Each row was made from one small tree. Brackets hold a mark, then the marks that hang from it, in alphabetical order. Every link used is in the known rows. Write each row's tree.
Known rows
(babag (fisiros dige tupos)): [ 1.475  1.094 -1.759 -0.360 -0.939 -0.526  1.303 -0.905 -0.892  0.123
  3.989  1.291 -1.207 -4.792 -0.243  0.051  0.141 -0.042 -0.534  2.353
 -0.075  0.350  0.068]
(ledug tegomu (tupos (fisiros dige))): [ 0.670 -0.621  2.016 -3.089 -0.460 -0.242 -1.698 -1.319 -1.519  0.189
  0.273  0.696  0.720  2.276  1.388 -1.167  0.448  0.723 -5.095 -6.997
  1.545 -0.294 -0.578]
(babag (fisiros (tupos ledug lorog)) kuret): [ 0.721 -1.320  2.135  0.813  0.074 -0.098  1.066 -0.825  0.035  0.744
 -0.393 -0.426 -1.152 -1.606  0.595  0.912  0.976  0.256  0.603  4.675
 -0.052  0.021  1.057]
(tegomu ledug): [-1.619 -1.561  0.280  2.686  0.318 -0.027  0.201  0.892 -2.660 -0.548
  2.978 -0.052 -0.472  1.546 -0.210 -1.057  0.123  0.519  0.124 -3.996
  0.810  0.016 -1.099]
(lorog tegomu tupos): [-3.203  2.353 -1.793 -0.359  0.549 -0.632 -1.929 -0.200 -0.546 -0.904
  0.999  2.944 -0.022 -3.246 -1.351  1.029 -0.083 -1.359  6.454  5.471
 -1.115  0.466  0.130]
(kuret tegomu): [-2.158  2.062 -0.746  3.535  0.457  0.020  2.518  0.465  2.547 -0.179
  0.525 -1.047 -0.120  2.321 -0.949 -0.146  0.651 -1.759  1.148 -4.046
  0.858  0.242 -0.639]
(kuret (babag fisiros) dige (tegomu ledug)): [-0.589  1.716 -3.109  5.195  2.375 -0.225  4.550  1.812  4.111  0.027
 -0.857 -2.481  0.858  4.153 -1.285 -0.441  0.795  1.322 -1.432  4.429
  1.907  0.316 -2.227]
(tupos (fisiros dige) (ledug tegomu)): [ 0.348 -3.207  2.022  0.579 -1.094  0.375 -0.668 -0.331 -0.140 -0.529
 -2.864  0.319 -0.827  1.014  1.047 -0.899  0.152  0.382 -4.951 -6.952
  0.344 -0.503 -1.735]
(ledug tupos): [-0.839  1.094 -0.083  1.594  0.522 -0.046 -0.739 -0.627 -1.928  0.108
  1.203 -1.112  0.057  1.679  0.263 -0.871  0.567 -1.027  0.961 -5.972
  0.988  0.141 -0.820]
(ledug tegomu (tupos lorog)): [-1.292  2.071  1.878 -0.582  0.651  0.023 -1.213 -0.823 -3.373  0.820
  0.333 -0.670  1.722  4.942  1.169 -0.436  1.115  0.146 -2.938 -8.097
  2.609 -0.092  1.453]
(ledug tegomu (tupos fisiros)): [-1.935 -0.233  2.586 -3.048  0.784 -0.663 -2.404 -1.269 -1.163  0.530
  1.192  1.345  1.322  4.358  1.290 -0.651  1.172  0.687 -3.717 -8.248
  2.010 -0.210 -0.847]
(ledug tegomu (tupos (fisiros dige) lorog)): [ 1.654  0.064  2.200 -4.510 -0.809  0.168 -1.844 -1.292 -2.068  1.210
 -1.142 -0.395  1.932  2.670  1.709 -0.506 -0.063  0.847 -5.628 -6.021
  1.012 -0.453  1.806]
(lorog tegomu (tupos (fisiros dige) ledug)): [ 0.337 -2.291 -1.126 -1.198 -0.804 -0.263 -1.954 -0.195  1.279 -1.155
 -4.023  1.798 -0.752 -4.379 -0.223  0.657 -0.175 -0.209  2.799  6.586
 -2.864 -0.101 -0.662]
(kuret babag): [-1.321  2.351 -2.047  3.192 -0.377 -0.386  0.855  0.970 -2.129  0.027
 -0.004 -1.694 -0.319 -1.204 -1.769 -0.240 -2.121 -1.033  2.210 -4.014
  0.152  0.937 -0.682]
(babag (fisiros tupos) kuret): [-0.790  0.929  1.677 -1.214  0.289 -0.677  0.308 -0.972  0.075  0.468
  4.273  2.032 -1.446 -3.277 -0.207  0.747  0.570 -0.441  1.845  5.611
  0.787  0.372  0.090]
(tupos fisiros ledug lorog): [ 0.229 -2.366  0.774  0.565 -0.631  0.374  0.534  0.155 -0.089  1.018
 -3.863 -1.706  0.285  1.056  0.781  0.608  0.085 -0.652 -0.227 -5.069
 -1.473 -0.624  0.794]
(lorog (tegomu ledug)): [-2.195 -0.857 -0.228  1.256  0.776 -0.233 -1.305  1.133 -0.675 -1.095
  3.178 -0.163 -0.036 -0.156 -0.489 -0.509  0.242  0.834  3.553  1.560
  0.305  0.134 -0.574]
(lorog (tupos fisiros)): [-2.223 -0.074 -0.438 -2.890 -0.027 -0.505 -1.135 -0.633 -1.375  0.325
  0.004  4.115  0.354 -1.726 -0.587  1.066 -0.403 -1.167  1.942  1.331
 -1.466  0.142 -0.132]
(tegomu (ledug tupos)): [-0.697 -1.423  0.922  1.900  1.054 -0.372 -0.425  0.069 -3.243 -0.384
  2.839 -1.196  0.387  4.109  0.546 -1.668  1.062  1.224 -1.070 -4.589
  1.677  0.017 -1.236]
(babag kuret): [-1.454  0.639  2.608  0.779 -0.040 -0.029 -0.977  0.095 -1.174 -0.115
  0.583  0.305 -1.805 -1.063 -0.392 -0.235 -0.939 -2.134  2.894 -0.860
  0.217 -0.015 -0.369]
(lorog (tupos (fisiros dige))): [ 0.346 -0.313 -1.008 -3.439 -1.409 -0.257 -0.847 -0.656 -1.678  0.086
 -0.942  3.662 -0.312 -3.862 -0.427  0.513 -1.479 -0.939  0.741  2.515
 -2.093 -0.065  0.210]
(tegomu (ledug (tupos (fisiros dige) lorog))): [ 3.338 -2.734  1.191 -3.530 -0.941  0.205 -1.027 -0.182 -2.784  0.999
 -0.109 -1.795  1.627  2.175  1.546 -1.035 -0.337  1.928 -3.977 -1.745
 -0.246 -0.605  1.683]
(tupos lorog): [-0.738  1.844 -0.455  0.774 -0.392  0.280  0.364  0.339 -2.363  0.881
  0.117 -1.006  0.464  0.116 -0.131  0.427 -0.479 -1.443  1.767 -4.684
 -0.201 -0.130  2.003]
(fisiros dige (tupos ledug (lorog tegomu))): [ 3.023 -0.421 -1.033  0.053 -0.580  0.694  0.165  0.139  1.315 -0.824
 -1.008 -1.597 -0.842 -3.045  0.007  0.275 -0.547  0.259  2.785  1.973
 -1.624  0.089  1.129]

Write each row's tree
[-1.013  2.011  0.687  1.218  1.113 -0.104  0.476 -0.094  2.364  0.360
 -0.922  0.402 -1.151 -0.277  0.261  0.260  0.204 -1.711  1.668  5.146
  0.352 -0.946 -1.188] | (babag fisiros (kuret dige))
[ 2.743 -3.180  0.299  0.118 -1.858  0.756  0.763  0.069 -0.550  0.671
 -4.945 -2.257 -0.258 -1.130  0.852  0.083 -0.747 -0.573 -1.817 -3.485
 -1.981 -0.700  0.920] | (tupos (fisiros dige) ledug lorog)
[-0.288  1.992 -2.434  4.890  2.035  0.197  3.174  2.419  3.984 -0.648
 -1.343 -2.442  0.626  5.933 -1.590 -0.920 -0.818  0.566 -0.398  0.093
  1.457  0.351 -2.665] | (kuret babag dige (tegomu ledug))
[ 1.687 -3.416  0.377  1.425 -1.580  0.130  0.336  0.129  0.089 -0.337
 -3.297 -1.311 -1.486 -1.639  0.601 -0.583 -0.437 -0.639 -1.190 -4.186
 -1.453 -0.529 -1.560] | (tupos (fisiros dige) ledug)
[ 2.775 -0.531 -0.567 -2.603 -0.479  0.551 -0.876  0.685 -1.056 -0.561
  3.889  0.058  0.287 -1.956 -0.243 -0.123 -0.954  2.025  1.393  5.007
 -0.566  0.314  2.085] | (fisiros dige (tupos (lorog (tegomu ledug))))
[ 0.016 -2.395 -0.751 -3.933 -0.294 -0.440 -2.638  0.287 -0.875 -0.884
  0.653  3.562  0.411 -3.422 -0.344  0.240 -0.637  1.440  2.021  9.167
 -1.804 -0.008  0.131] | (lorog (tegomu ledug) (tupos (fisiros dige)))
[-2.497 -0.465 -1.508  3.016  0.530 -0.390 -1.389  0.112  0.250 -1.597
 -2.120  1.515 -0.756 -2.172 -0.769  0.669  0.810 -0.852  5.271  3.852
 -1.209  0.375 -1.190] | (lorog tegomu (tupos ledug))
[-3.372 -0.743  0.867  3.477  0.382 -0.067 -0.679 -0.293 -2.722 -1.251
 -1.825  3.232 -0.489  1.624 -0.100 -0.098  1.264 -0.141 -1.691 -3.607
  1.126  0.275 -2.135] | (lorog (tupos (ledug tegomu)))
[-2.646 -2.006 -0.195 -3.959  0.944 -0.597 -3.215  0.201 -0.553 -0.624
  1.941  4.253  0.903 -1.802 -0.593  0.663  0.453  1.375  3.480  7.705
 -1.563  0.130 -0.187] | (lorog (tegomu ledug) (tupos fisiros))
[ 2.470  0.287 -0.236 -4.918 -0.857  0.061 -2.126 -0.739  0.172  0.788
 -1.437 -2.371  1.587 -1.395  0.974  0.273 -0.500  0.186  1.465  1.801
 -1.196 -0.484  2.811] | (ledug (tupos (fisiros dige) (lorog tegomu)))
[-1.056  2.827  0.479  2.637  1.591 -0.316  2.852  0.253  6.154  0.164
 -1.668 -0.742 -0.561  2.618 -0.201  0.295  1.452 -1.835  1.038  6.323
  1.069 -0.588 -1.378] | (babag fisiros (kuret dige tegomu))
[-0.285  0.225 -1.451 -4.332 -0.963 -0.222 -2.429 -0.491  0.237 -0.508
 -0.760  3.614  0.086 -5.352 -0.671  0.961 -1.247 -0.654  4.224  7.480
 -2.586  0.007  0.721] | (lorog tegomu (tupos (fisiros dige)))
[-0.119 -0.065 -0.133 -2.478  0.837  0.198 -1.122  0.584 -0.485 -0.249
  4.885  0.641  0.889  0.145 -0.313  0.355  0.037  1.720  2.986  3.622
 -0.463  0.410  1.741] | (fisiros (tupos (lorog (tegomu ledug))))
[-1.085 -0.407 -0.115 -0.238  0.390  0.219 -1.355  1.095 -1.669 -0.253
  1.372 -1.079  1.129  0.497 -0.153  0.102  0.154  0.891  3.183  2.037
 -0.084 -0.203  1.931] | (tupos (lorog (tegomu ledug)))
[ 2.186  2.408 -1.461 -3.135 -0.889  0.337 -0.590 -0.093  0.511 -0.184
  2.566  0.108  0.024 -3.958 -0.483  0.639 -1.462 -0.286  3.367  3.415
 -1.315  0.359  2.596] | (fisiros dige (tupos (lorog tegomu)))
[ 1.246  4.265 -3.771 -0.500  1.271 -0.282  2.318  0.345  1.903  1.422
  0.236 -0.793  1.038 -0.011 -0.898  1.391 -0.970  0.128  0.499  4.566
 -0.499  0.424  0.653] | (kuret (babag (fisiros (tupos lorog))) dige)
[ 2.158 -0.968  1.235  0.621 -0.964  0.940  0.241 -0.401 -1.347 -0.441
 -0.203  0.214 -0.374  1.220  0.693 -0.433 -0.214  0.832 -4.386 -5.684
  0.761  0.060  0.225] | (fisiros dige (tupos (ledug tegomu) lorog))
[-1.267 -2.466  2.579 -0.190  0.033  0.371 -0.883 -0.148 -0.656  0.596
 -3.124 -0.126  1.138  3.429  1.211  0.273  1.039  0.243 -4.064 -7.840
  0.260 -0.494  0.437] | (tupos fisiros (ledug tegomu) lorog)
[ 2.147 -0.350 -0.118 -3.514 -1.770  0.437 -0.356 -0.125 -1.294  1.345
 -1.438 -0.568  0.540 -2.218  0.439  0.441 -1.712 -0.960 -1.225 -2.183
 -1.610 -0.468  2.572] | (tupos (fisiros dige) lorog)
[-1.459 -1.067  1.693  2.408  0.698  0.137 -0.116 -0.492 -0.201 -1.143
  1.730  1.909 -0.991  2.931  0.241 -0.677  1.235  0.637 -2.289 -7.694
  1.547  0.438 -2.458] | (fisiros (tupos (ledug tegomu)))
[ 1.244 -1.465  1.248  2.250 -0.725  0.396  0.268 -0.431 -0.609 -1.356
  1.120  1.032 -1.703  0.684  0.366 -1.155  0.275  0.638 -3.808 -6.275
  1.090  0.330 -2.282] | (fisiros dige (tupos (ledug tegomu)))
[ 1.614  0.408  1.244 -1.290 -0.970 -0.393  0.400 -1.086 -0.216  0.178
  3.270  1.433 -2.011 -5.382 -0.102  0.082 -0.389 -0.217  0.691  6.756
  0.113  0.201  0.299] | (babag (fisiros dige tupos) kuret)
[ 1.329 -2.593  2.031 -0.931 -1.493  0.607 -0.658 -0.226 -1.048  0.432
 -4.207 -0.719  0.444  1.315  1.352 -0.283 -0.114  0.383 -5.258 -6.022
 -0.098 -0.683  0.621] | (tupos (fisiros dige) (ledug tegomu) lorog)
[-0.638 -0.591  1.730  0.995  0.093  0.454  0.108 -0.254 -0.964 -0.215
  0.688  0.693  0.071  3.519  0.634  0.132  0.923  0.669 -3.029 -6.775
  1.247  0.243 -0.104] | (fisiros (tupos (ledug tegomu) lorog))
[ 1.693 -2.465  0.605 -3.087  0.091 -0.218 -2.755 -0.145 -0.438 -0.446
  1.274 -0.833  0.611  0.045  0.907 -1.219  0.336  2.077 -0.043  2.411
 -0.273 -0.395 -0.269] | (lorog (tegomu (ledug (tupos (fisiros dige)))))
[ 2.069 -2.250 -0.330 -1.320 -1.503  0.372 -0.860  0.278  1.187  0.006
 -4.512 -2.509 -0.166 -3.023  0.604  0.399 -0.290 -0.152  1.576  1.336
 -2.269 -0.625  1.520] | (tupos (fisiros dige) ledug (lorog tegomu))
[-0.830  0.213  1.101  2.873  2.407 -0.054  2.496  0.868  4.791 -0.205
 -0.513 -0.544 -0.376  4.099  0.075 -0.415  1.609  0.427 -0.903  8.135
  1.659 -0.660 -1.918] | (babag fisiros (kuret dige (tegomu ledug)))
[ 3.073  1.581 -0.947 -2.012 -1.537  0.391  0.575 -0.162 -1.696  0.493
  2.357  0.243 -0.318 -2.240 -0.222  0.245 -1.617 -0.523  0.059 -1.627
 -0.773  0.214  2.004] | (fisiros dige (tupos lorog))
[-1.020 -1.930  0.585 -3.832  0.289 -0.038 -2.169  0.762 -0.102  0.437
  1.167  0.127  1.485  0.581  0.326  0.552  0.186  1.295  2.159  2.924
 -1.078 -0.409  2.138] | (tupos fisiros (lorog (tegomu ledug)))
[ 1.009  0.214 -2.327  2.800  0.085 -0.112  2.531  0.166 -0.654  0.886
 -0.740 -2.494  0.363 -1.550 -0.873  1.055  0.171  1.064 -0.336  1.470
 -0.257  1.021  0.573] | (kuret (babag (fisiros (tupos ledug lorog))))
[ 0.511  2.720 -3.602  4.400 -0.989 -0.531  4.395  0.701  1.700  0.371
 -1.220 -3.323  0.010 -2.500 -1.758 -0.129 -0.188 -0.236 -1.084  2.809
  0.894  1.026  0.015] | (kuret (babag (fisiros dige)) tegomu)
[-0.792  3.659 -3.897  3.671  1.222 -0.493  2.347  0.787  1.485  0.431
 -1.819 -1.860 -0.016 -0.591 -1.063  0.326 -0.736 -0.655  1.153  2.051
  0.290  0.043 -1.526] | (kuret (babag fisiros) dige)
[-0.934  0.329  2.645 -4.021  0.533 -0.161 -2.289 -1.155 -1.793  1.467
  0.045  0.200  2.476  4.786  1.635  0.034  1.111  0.668 -4.321 -7.247
  1.549 -0.304  1.612] | (ledug tegomu (tupos fisiros lorog))
[-0.069  3.116  0.202  0.288  1.897 -0.197  2.841 -0.237  7.362  0.079
  1.283  1.089 -0.696  2.088 -0.408  0.532  1.264 -0.989  0.962  8.155
  0.900 -0.077 -1.391] | (babag (fisiros tupos) (kuret dige tegomu))
[-0.535  4.603 -3.257  4.432  1.549  0.122  3.501  1.739  5.095 -0.301
 -2.751 -2.581  0.482  4.059 -1.886 -0.139 -0.958 -1.613  1.249 -1.559
  0.819  0.401 -2.144] | (kuret babag dige tegomu)
[ 2.505 -1.608 -0.490  2.996 -0.881  0.413  1.584 -0.017 -0.384 -1.101
  0.508 -0.297 -2.348 -1.750 -0.074 -0.824 -0.554 -0.294 -0.592 -3.201
 -0.632  0.304 -1.884] | (fisiros dige (tupos ledug))
[-2.269  1.449  1.321  2.541  0.536 -0.168  2.493 -0.080  3.102  0.481
  0.291 -0.722 -0.756 -0.142 -0.554  0.331  1.525 -1.373  1.395  5.170
  1.482  0.205  0.024] | (babag fisiros (kuret tegomu))
